Each row comes from the steps of one walk. Every step used is in the known rows, and no mark comes twice. Write the walk behind each row, first mark first.
Known rows:
lasari/tubizab: [-11 -11  -3  12   4   3  12  24  22 -16  10 -10  15  15  20   5  -4 -18
  42   4 -17  21  -5  20  -4  13  16   7  11  -5 -11  -1  17   4 -15 -14
   1]
tubizab/lasari/pitin/modu: [ 21 -15 -23  19   5   4   3  21 -11  -9 -10 -26  14  -3   7  -2   0 -19
  61   0 -18  -1  11   2 -17   4  22   7  41  -4 -21 -12  19   1  -9  13
  14]
koro/modu: [  1 -14  -3  21 -20 -19   0  27  -3 -28  -2 -14  13  26   8  -2  -5 -17
  39 -14 -23  -3 -13   1   6  20  26  13  16  -4 -30 -13  17  12 -19 -11
   6]
dizun/kifo: [ -3 -18   4   6 -11  -9   3  10   5  -7 -12 -34   4  18  -3  -5  -4 -24
  12  10 -15  -4 -21   4  -2  23  12  11  18  -8  -5  -6  -2   3 -20   0
   6]
vuka/bedag: [ 26 -32   5  -2   5 -27   1  19  20  -6  -9 -16  -2  21  21   8  -8 -28
  29   2 -11  -2 -27  -2  15  13  17  -2   7 -22 -11   0  12   6  -9 -13
   5]
bedag/vuka/koro: [  1   0 -23  26  -2  -7  17  26  -1 -13  -5 -21   4   7  15   9   1 -33
  39  25  -8   5  -7 -11   0  12  21  18  -4 -31 -39 -25   4 -13  -7  -9
  -1]
donan/dizun/bedag/vuka/koro: [ 21   3   7   6  -5  -7  18   8  10 -19 -10 -31 -16  13  22  19  -2 -30
  24  17 -15   8  -9  10 -12   9  17  20   0 -15 -23  -9   9  -3 -30  -1
  11]
donan/dizun/punum: [ -6 -12  11  -8  -3  -8   6   3  13  -9  -1 -33 -24  24  22  21   5  -9
  34  11 -13   7   2   4 -17  -5  19   6   5  10   5 -25  17   3 -33 -10
  -1]
punum/dizun/bedag: [ 31 -17   8   5  14  -9   8  12  15 -15  -7 -13   6   5   8  18 -21 -24
  44 -16 -17 -11 -23  16 -14  13   7  15   3   4   3  -3  25   2 -14  -5
  22]
punum/dizun: [  6 -12  -2  11  10 -13   3   8  14  -6  -9  -8  15  18  13  15 -17 -13
  57 -14 -14 -13  -8   7 -10   9  12  13   7   2   7 -19  20  -8 -20 -14
   6]
bovu/dizun/bedag/vuka/koro: [ 28  -8  -3  17  16  -5  16  15   6 -27  -8 -21   4  -4  -3  36 -14 -36
  49   2 -17   6  -2  -3 -17  10  13  31   0 -11 -27  -1   2   3  -2  -3
   8]
modu/donan/dizun/bedag/vuka/koro: [ 15 -18 -17   9   4   5  27  15  11  -9   1  -4  -3  13  22  17 -12 -45
  26   9 -18   0 -20   8  -7  19  14  34   0  -6 -25   5   3  -2 -19 -23
   0]
modu/donan/dizun: [ -1 -29 -17   7   0   5  15   6  17   3   0   1   4  23  23   9 -14 -28
  37  -4 -17  -6 -10  11  -7  14  14  23  14   3  -3  -5   4  -4 -30 -31
 -10]
donan/dizun: [ -3  -9   9   3 -10  -7   4  -2  16  -4 -11 -27  -7  26  25  10  -3 -10
  36   5 -16   1   5  10  -9   4  15   8  12  -5   3 -22   9  -6 -44 -12
  -2]
vuka/bovu/dizun/bedag: [ 12 -33  11  17  12   1  -8  19   7 -14  -3 -12   3  -6  -3  27 -18 -31
  36 -13 -31 -13  26  13  -2   7   7  23   7   1 -12   2  -8   5 -11  -8
   4]
modu/koro: [ -8 -17  -3   8   1 -12  -1  21   6  -5  21  -6   4  14  19 -12 -12 -16
  31 -14 -14  -8 -26  -2  -9   8  14   0  10  -7 -14   1  13 -14 -26 -14
  10]
bovu/dizun: [  6 -21  -1  15  14  -8   1   5  12 -11  -9 -16  13   8   0  27 -14 -15
  61 -11 -14  -1  12  -2 -17   6  12  19  12  -1  -2 -13   1   1 -14 -14
  -6]
koro/modu/donan: [  1 -27 -21  21 -13  -8   7  31  -3 -21   6   8  21  27   7  -1 -14 -30
  39 -20 -25  -9 -22   3   8  27  25  25  17   4 -34   1  14  12 -13 -25
  -1]
tubizab/lasari: [ 15 -36  -8   2  -1  -8  -9  28  -9  -8 -10 -21   9  -4   6   4  -6 -24
  56  -3 -15   3  -3   6   5   9  13   1  29   2  -9 -20  -3  -8 -12   4
  11]
dizun/bedag/vuka/koro/modu/bomug/dube: [ 27 -17 -10  24  -4  -2  34  30   0 -38   0 -22  -5  -5   3  15 -13 -35
  36  11 -17   6 -23  10  -7  20  17  18 -17  -3 -47  -3  20  16  -4  -7
  30]
vuka/koro/modu/donan/dizun/punum: [ -5  -5  -3   9  -1 -16   1  31   6 -32   5  -4   0  32  19  12  -4 -36
  29   6 -16   6 -18  -3   4  10  28  26   1  -7 -41  -5  -5   4 -15 -26
  -1]
modu/bomug: [  4 -33 -11  17   3  -2  13   6  11  -8  -9 -15  -8   2  18   5  -8  -7
  41 -17  -6  -1  -5   8 -16  18  12 -13   1   5  -8 -13   3   5   0 -24
  10]
vuka/koro/modu/donan/dizun/bedag: [ 13  -5   4  12  -2 -13   4  32  10 -36   1  -4   5  27  18   7 -11 -43
  22   3 -19   4 -28   9   7  19  24  29   2 -15 -45   8  -7   6 -17 -24
   9]
dube/bomug: [ -4 -21  -5  11  -2  -3  19  24   9 -14   2 -38 -13   1  13   9 -14  -8
  33  -3 -30  -8 -10   6  -8   6  12  -9   8  -5  -3 -14  -3   7  -9 -20
  21]
tubizab/lasari/pitin: [ 24 -25 -15  10   4  -1  10  20  -5 -12 -16 -19   9   0  20   4  -2 -22
  61   3 -13   0   0   9  -6  -1  13  11  42  -4 -16 -20  13  -2  -8  10
  14]
vuka/bovu/dizun/kifo: [-12 -24   7  18   0  -5 -11  10   2  -7  -9 -18   9   7  -9  19 -15 -29
  27  -6 -30 -17  33   2   3  14  10  28  12   4  -9  -5 -21  -2 -17  -4
  -7]
donan/dizun/bovu: [ -6 -11  18  -8 -15 -14  -1  -1  12  -6 -13 -28 -19  18  18  17   1  -8
  18   4 -21  -5  12  -1 -28  11  19  14   9   1   5 -20  -2   8 -34  -8
   2]
bedag/vuka/koro/modu/bomug/dube: [ -4  -5 -27  36 -13  -8  29  28  -5 -30  -1 -15   6  11   8  12  -7 -25
  53  14 -13   4  -3  -8   1  18  25  20 -16  -7 -51 -27  12   2 -10 -15
  10]
bedag/dizun: [ 10 -11 -16  11 -11   8  -3  11   9  -7 -21  -9   5   8   6   8 -10   0
  46   7  -6   3   0   9 -19  15  18  27  16 -10  -4 -21  -1  -7  -7 -15
   6]
punum/dizun/bedag/vuka/koro/modu/pitin: [ 29  10 -14  16  11 -23  14  19  -6 -33  -3  -3   9  11   9  27 -10 -34
  51 -11 -18 -11 -26   9 -17   6  25  29 -11   4 -36  -9  31   4  -2   2
  20]
sudis/pitin: [ -6 -29  -1  20   3   1 -11  12  12  -6   0 -22   5   2  12   1  -1  -3
  42   2   7 -13 -15  21  -2 -14  26  17   0  -6  -1 -27  19  12 -21 -16
   5]
sudis/pitin/lasari/tubizab: [ -4 -18 -14  15   8   9 -15  24  13 -14  14 -13   3  -5   9  13  -2   9
  41   9  -4   2  -7  36 -13   1  38  27   0  -5 -14   3  11   9 -15 -10
  -4]
tubizab/lasari/pitin/sudis: [ 20 -20 -18  16   1  -8  10  16  -4 -13 -22 -30  17   4  16   7   5 -23
  67  -2 -11   6  16   3  -9  -6  17  17  30 -12 -15 -21  24   2  -9   7
  14]
donan/dizun/kifo: [ -8  -2  15  -3 -17 -11   4  -8  11  -4 -18 -37  -8  33  12   5  -1 -16
  14  11 -17  -1  -4  10  -9  15  16  15  17  -1   3 -14  -2  -3 -45  -2
   0]
dube/bomug/modu/donan: [ -7 -30 -21  13  -8   0  23  41   9  -2  13 -17  -7   5   1   3 -36 -18
  38   4 -37  -7  -5   3  -4  16  20  -8   5   4  -1  -8  -2  16  -1 -30
  17]

Write each row's walk:
[ -2  -5 -20  25 -10 -35  -2  15 -13 -29  -5 -17  18  28   6   7  14 -16
  53 -18 -19  -4  -5   6 -11  -9  37  19  -9   0 -39 -17  38  21 -13  -7
   7] : koro/modu/pitin/sudis
[ 20  10   8   9 -16 -13  19  12   3 -28 -10 -27 -13  21  17  18  -3 -30
  25  10 -20   8 -11   8  -7  14  25  25   2 -10 -34  -7  12   3 -31   0
  13] : donan/dizun/bedag/vuka/koro/modu
[  7 -12 -29  39   5  17  32   3  14  -9  -3 -25   4   3  12  -3  -6  -2
  57   3 -16  -7  14   9 -36   3  20   2  11  -2 -20 -12  41  17 -12 -13
  16] : lasari/pitin/modu/bomug/dube
[  3 -15   6  -1   3 -18  -4  11   9  -8  -9  -9   3  10   8  22 -15 -14
  39 -15 -19 -19   0  -7 -28  16  14  17   3   7  10 -18   9   6 -11 -10
   9] : punum/dizun/bovu
[ -9 -17 -11  33   1   7 -19  14   6  -2   9 -28   9   0  -4  -7   2   1
  41  -1   0 -14  -1  13 -15  -9  38  12  -2  -7  -8 -17  27  18 -20 -13
   8] : sudis/pitin/modu
[ -5  -6 -27   7   0  -7  11  42   3 -15  18 -19 -15  -3   1  15 -21   1
  46  13 -42   4   5  22 -24   2  35 -13  -4   9 -13  -2   6  18   4  -8
  17] : dube/bomug/modu/pitin/lasari/tubizab
[ -8 -18 -28  32 -14   0  13  23 -12   1  -1 -16   5   1   8   8  -1 -28
  37   8 -22 -12  22  -4   6  16  17  20   2 -12 -29 -25   9  -9 -11  -5
  -7] : bedag/vuka/bovu
[ -6 -15 -19  10  -4 -14  13  33   0  -9   8 -27 -15   1   3   7 -21  -7
  46   9 -36  -8  -1  11 -18  -8  27 -21  -5   9  -6 -21  11  19  -1 -12
  22] : dube/bomug/modu/pitin
[ -6 -20  -7  12 -14  -6  15  38   9  -7   6 -33 -13   4   0   3 -30  -7
  38  10 -35  -2   2   4  -6  10  20 -19   4  -2   1 -19   1  15  -7 -18
  22] : dube/bomug/modu
[  6 -27 -13  15   5   1 -21  19   5  -6   3 -21  -3  -6   5   9  -1   9
  38   8   1 -13 -10  27 -11  -1  36  22   1  -9 -11  -8   9   6 -16 -10
  -2] : sudis/pitin/lasari
[  4 -21 -10  23 -18 -17   9  18  -3 -30  -6  -6   3  19  12   1  -7  -9
  40 -27 -16  -2  -8   3  -5  26  25   2   7  10 -31  -8  12  15  -4 -19
  11] : koro/modu/bomug
[ 11   0 -24  35   6  10  17   8  10  -5  -5 -28  11  12  15  -8   2 -10
  44   6 -17  -7   8   1 -29   3  26   8  25 -21 -22  -9  38   9 -11  -4
   7] : lasari/pitin/modu
[ 29  -9  -8  12   7  -7  23  12   5 -15  -6 -15   7   5   7  23 -16 -28
  49 -12 -18 -12 -20   7 -16  16  11  23   0   3  -8  -9  31   0 -10   0
  18] : punum/dizun/bedag/vuka
[  7 -12 -21   6   8   3  -4  31  12 -14  10 -11   3   1  12  16  -5  -2
  39   9 -25  14   2  24 -14  28  29  12  13 -12 -23  18   4  -6 -10  -7
  -6] : pitin/lasari/tubizab
[ 16 -11 -23  16   4   1   1  24 -12  -8   4 -16  13   1  10 -10  -3 -21
  58  -9 -19  -4   4  -1 -20   3  23   6  41  -1 -25  -4  20  -5 -12  12
  18] : tubizab/lasari/pitin/modu/koro
[  6 -16  -8  -1 -15   3  -8  13   4  -8 -23 -10  -6  -1   0  13  -9  -1
  28   7 -13  -3   7  -2 -34  21  21  33  11  -4  -2 -18 -11   7   3 -11
   9] : bedag/dizun/bovu
[  3 -20 -20  12  -2 -20  -6  29   0   1   3  -9   2   9   1  -1 -15 -15
  53  18 -19   2  -4  15 -17 -10  33 -12  -4   2 -11 -27  29  15  -8  -5
   4] : bomug/modu/pitin
[-10 -11 -20  15  -7 -19  12  28   2 -10   4 -35  -9   3  -1   9 -13  -7
  49   4 -33  -3  10   7 -21 -13  31 -14 -16   0  -7 -22  18  22  -1 -15
  23] : dube/bomug/modu/pitin/sudis
[ 12  -7 -28  15  -4 -26 -12  28 -19 -29   2  -4   6  15   4  11   3  -6
  46  -9 -28 -11 -15  16 -16   7  43  15   5   5 -46  -1  21  11  -9   1
   1] : koro/modu/pitin/lasari
[-10  -3 -15  22  -2  -4 -12  23  -1   2  26 -16   9  11  -1 -19  -5 -11
  33 -16 -23  -9  -5 -11 -23  14  28  -7   8  -9 -20  10  23  -5 -23 -12
  11] : pitin/modu/koro
[ 18 -28 -28  23   4  11  17  17  -5 -12  -7 -25  10 -10   4   2  -9 -11
  74   0 -18  -3  17   9 -21   4  16   3  27  13 -20 -18  22  10 -10   6
  24] : tubizab/lasari/pitin/modu/bomug/dube
[ 31 -23  -4  -5  -3 -18  -5  14  20  -7 -22  -4  -2  19  15  11 -14 -17
  35   7  -7   2 -19   0   3  18  21  20  10 -20  -8  -2   1   0   1 -15
   8] : vuka/bedag/dizun
[ 25 -27  -9  21  -4   4  18  27  -5 -13   1 -23  -6 -11   4  12  -7 -38
  21   5 -25  -7  -4  11   0  18  12  18  -1 -10 -29  -2  17   6  -6   3
  15] : dizun/bedag/vuka/bovu
[ -3 -14 -21  18  -5 -28  -5  23   2   0  -2 -19   9  13  -3   1  -6 -13
  60  13 -16   7  12   8 -20 -16  37  -4 -17  -5 -10 -26  40  19  -7  -9
   6] : bomug/modu/pitin/sudis
[ 30 -13 -17  19  -1  -3  27  37  -4 -31   3  -8   4   2   7  11 -10 -51
  24   6 -19   3 -35   4   1  25  20  31  -3 -15 -51   9  13  10   2  -8
  17] : dizun/bedag/vuka/koro/modu/donan
[ 28 -26   2 -14  -7 -22  -8  17  15  -8 -22  -4 -10  13  10  18 -12 -17
  23   5 -12  -3 -13 -10 -11  22  23  24   8 -15  -7  -1  -7  12   9 -12
  12] : vuka/bedag/dizun/bovu
[ 28 -18  -7  17  11  -1  21  10   4 -21  -6 -21   4  -6  -7  35 -15 -30
  53  -7 -19   2   0  -1 -22  12  10  29   6   1 -16  -3  13   7  -4   0
   6] : bovu/dizun/bedag/vuka
[ -4 -31 -10  26 -18  -9  20  21   3 -33   0 -11   7  15   3   4 -16  -7
  54 -16 -22  -3  -6  11  -2  20  19   4  -4  21 -27 -17  20  20 -17 -21
  18] : koro/modu/bomug/dube
[ 20   5   4  10 -15 -11  24   8   4 -31 -11 -22 -18  18  21  20  -4 -25
  25   1 -16   9  -6   9 -14  18  23  18  -3  -2 -36  -5   7   5 -22  -6
  16] : donan/dizun/bedag/vuka/koro/modu/bomug
[ 23 -13  -7  17   5  -6  15  16   1 -13  -5  -8   7   1   6  23 -18 -31
  44 -13 -25 -18  -3   9  -9  16   9  25  -2   4 -12  -7  22  -2  -9   0
  16] : punum/dizun/bedag/vuka/bovu
[ 32 -17 -20  11   6  11  14  17  -5 -11  -8 -18   6  -1  10   5  -5 -31
  52  -4 -24  -3   4  12 -21   8  20  19  39   6 -22   3  18   7 -13   8
  18] : tubizab/lasari/pitin/modu/donan/dizun/bedag
[ -3   9 -29  27 -16 -11  22  24  -6 -22  -2  -4   9  27  16  13  -3 -38
  38  13 -15   3  -6 -11   3  22  30  37   0 -16 -50 -16   3  -6 -17 -16
  -7] : bedag/vuka/koro/modu/donan/dizun
[  3 -10 -30   8   3 -15 -10  38  -1  -6  13  -1   1   4  -1   9 -15  -5
  54  23 -27  11   4  25 -24   3  43  -4  -3   4 -21  -3  23  12  -2  -2
   1] : bomug/modu/pitin/lasari/tubizab
[  6 -17 -17  23 -24  -4  17  25 -11 -23   6   5   8  26   9  12 -13 -38
  28 -15 -34 -11  -2   7   7  28  25  41  11  11 -41   4  10  12 -22 -16
   0] : koro/modu/donan/dizun/bedag/vuka/bovu
[ 25 -12 -13  23  11  -5  21  23   0 -35   0  -3  14   4  -6  35 -19 -45
  50 -10 -24   2  -8  -5 -12  21  18  46   3   0 -40   8   3  11   3 -13
   4] : bovu/dizun/bedag/vuka/koro/modu/donan
[ 11 -18 -30   7   2 -19 -14  35  -6   1   5  -7  -4   1  -5   5 -14  -5
  51  22 -25   0   0  19 -24   1  41  -8  -3   0 -20 -12  21   9  -3  -1
   1] : bomug/modu/pitin/lasari
[ -7 -22 -12   3  -7   2  15   2  11   3  -4  -7   4  28  13   4 -13 -33
  19   2 -19  -7 -15   9  -6  24  11  30  17   6  -3   1  -4  -1 -31 -21
  -8] : modu/donan/dizun/kifo
